Each row comes from the steps of one path. Every step used is in the known rows, and no mark comes twice. Write the path behind each row, first mark first.
(in the rows, 128 means zero)
Known rows:
ridefo -> lomi -> finav: [195 124 133 105 161 135 182  99  86 145 127 146 145 203 111 103 133  57
 112 141 142 161]
vezak -> diba -> sube: [141 127 168 155 125 155 183 142 110 143 126 149 143 171  95  86  91  94
 117 194 115  94]
ridefo -> lomi: [184 104 121 118 159 120 206 130 110 118 161 156 145 189  95 113 131  90
 107 169 161 130]
vezak -> diba -> sube -> buna: [151 133 134 163 120 161 192 126 107 175 122 142 139 166 126  83 107  98
 125 193  94 131]
vezak -> diba -> sube -> ridefo: [147 113 160 155 133 176 175 129 115 161 110 135 155 170 111 105  93 114
 133 175 110  75]
naki -> sube -> ridefo: [146 126 140 153 132 189 172 152 118 163 132 152 174 180  89 144 106  86
 120 152 117  94]
diba -> sube -> ridefo: [157 118 154 160 150 184 163 123 125 147 108 136 186 152 106 142  94  89
 128 164 117  73]
ridefo -> sube -> katu: [176 119 119 121 153 123 190 157 182 133 155 142 167 147 119 139 162  72
  96 179 100 120]
lomi -> katu: [145 140 144 160 107 109 161 149 137 155 142 110 160 137  85 100 129  33
  66 146  96 115]
buna -> vezak -> diba -> sube -> finav: [138 150 189 137 160 167 165 115 100 175 100 156 162 154 126 113  96 120
 139 190 109 117]
lomi -> finav -> sube: [159 102 164 113 118 130 137 104  91 151 101 126 140 165  89 101 121  57
 105 145  99 137]
naki -> sube -> finav -> lomi: [163 134 148 140 161 142 174 123 112 161 139 176 140 176  73 135 145  81
 106 187 116 146]
finav -> sube -> buna: [158  99 122 138 111 129 166 117 109 167 126 129 136 145 102 102 131  89
 110 169  95 144]
katu -> lomi -> finav: [179 146 150 126 140 139 151 131 118 170 120 121 146 154  97  94  97  48
  84 141 149 158]
buna -> sube: [149 108 176 123 103 124 163 137 110 143 135 141 137 167  80 105 126  78
 107 169 143 132]
diba -> sube -> ridefo -> lomi -> katu: [156 113 139 159 168 131 187 119 126 114 136 115 169 143 115 161 118  73
 122 143 104  87]
katu -> lomi -> finav -> sube -> ridefo: [165  95 159 121 141 146 132 108 116 165  97 105 139 138 102 129  97  89
 117 131 120 122]
diba -> sube -> katu -> lomi -> finav: [172 161 144 143 173 156 166 138 150 141 114 135 150 132 108 138 106  49
  92 156 122 146]
katu -> lomi: [169 132 140 143 138 127 171 166 146 149 151 126 145 133  80 105  92  79
  75 166 172 128]
sube -> buna -> vezak -> diba: [158 141 153 139 139 133 191 151  92 195 113 158 115 170 121  44 125 121
 115 183 121 149]
buna -> sube -> katu: [156 124 146 128 124 121 183 153 151 133 143 154 128 152  88 127 158  79
  94 175 120 146]
naki -> lomi -> finav: [163 141 160 132 154 152 173 115  76 160 121 143 170 188  93  99  99  37
 109 150 114 147]

Which path is each row?
[179 111 117 127 132 137 182 123 135 179 143 122 171 155 141 114 143  76
 119 175 100 141]  ridefo -> sube -> buna
[142 137 169 160 144 101 168 112 124 159 125 127 126 136  94 103 137  72
 101 179  70 124]  vezak -> diba -> sube -> finav -> lomi -> katu
[160 152 162 163 181 168 178 139 100 155  93 163 167 130 124 116 112 101
 129 184 114 122]  diba -> sube -> buna -> vezak
[182 158 129 127 157 137 167 144 151 162 126 132 137 142 103 112 123  48
  72 147 132 169]  sube -> katu -> lomi -> finav
[147 122 168 154 184 123 195 136 107 127 119 131 140 147 126 128 113 115
 138 152 105  90]  buna -> vezak -> diba -> sube -> ridefo -> lomi -> katu
[166 118 154 134 154  82 159 109 149 159 143 112 154 127 108 131 168  53
  96 164  77 131]  ridefo -> sube -> finav -> lomi -> katu
[147 144 159 143 143 177 155  98 120 165 117 140 193 147 113 149 100  78
 120 179 108 115]  diba -> sube -> finav
[176  62 130 111 161 126 185 108 107 117 140 137 138 174 101 145 126 124
 136 153 138 105]  finav -> sube -> ridefo -> lomi
[180 123 136 115 169 175 182 105  82 153 122 153 154 213 119 145 122  72
 140 129 125 142]  naki -> sube -> ridefo -> lomi -> finav
[162 121 126 141 144  93 194 137 124 122 161 122 149 158  98 120 139  56
  86 146 118 127]  ridefo -> lomi -> katu
[179 103 120 103 164 115 183 113 127 115 127 149 120 168 103 138 160  74
 105 150 100 157]  ridefo -> lomi -> finav -> sube -> katu
[153 123 170 120 136 128 164 117  67 194  84 145  99 168 128  50 126 114
 131 163  92 165]  lomi -> finav -> sube -> buna -> vezak -> diba
[142 137 193 153 160 155 183 155  99 139 104 168 141 157 103  86  92 118
 129 195 122  91]  buna -> vezak -> diba -> sube
[162 107 165 117 132 121 137 121 111 147 114 112 128 138  85 110  96  67
  96 144 127 144]  katu -> lomi -> finav -> sube
[175  85 149  98 150 116 165  91  81 123 122 135 127 182  97 118 129  76
 121 143 120 147]  ridefo -> lomi -> finav -> sube
[195 114 130 106 169 154 176  88  87 159 113 138 153 202 127 117 131  73
 128 130 136 145]  sube -> ridefo -> lomi -> finav
[169 108 174 117 146 107 159  97 110 158 129 155 119 162  81 114 160  93
 114 186 132 160]  buna -> sube -> finav -> lomi
[148 113 162 131 133 118 180 143  86 178 107 150  99 156 113  57 124 136
 125 181 104 143]  finav -> sube -> buna -> vezak -> diba
[177 124 121 128 169 111 189 177 200 130 166 125 150 115 111 149 130  86
  83 176 138 126]  ridefo -> sube -> katu -> lomi
[130 138 154 170 136 110 186 153 115 136 156 118 172 141  75 119 104  35
  82 153  91 111]  naki -> lomi -> katu
[160 136 148 149 143  91 159 113 132 165 133 123 141 132  84 111 159  48
  76 161  88 141]  sube -> finav -> lomi -> katu
[164 121 158 123 151 125 190 149 109 186 122 146 128 163 146  66 135 126
 133 187 107 140]  ridefo -> sube -> buna -> vezak -> diba
[169 114 131 129 129 130 149 105 107 180 111 109 126 133 115 106 113  74
 109 147 106 175]  katu -> lomi -> finav -> sube -> buna
[149 122 177 139 130  82 152 106 124 156 132 121 125 132  84 120 162  58
  95 162  92 152]  buna -> sube -> finav -> lomi -> katu
[159 148 134 162 173 142 188 174 181 115 144 142 150 108  91 154 101  84
  84 183 139 114]  diba -> sube -> katu -> lomi
[187 139 133 112 167 128 166 142 168 154 134 121 150 136 126 133 131  53
  92 150 120 158]  ridefo -> sube -> katu -> lomi -> finav
[158 117 157 137 158 131 164 136  94 161  98 152 136 130 111 101 131 113
 122 172 109 137]  finav -> sube -> buna -> vezak
[153  79 149 131 125 145 147 117 118 150 113 122 153 149  91 126 116 103
 117 153 111  88]  finav -> sube -> ridefo
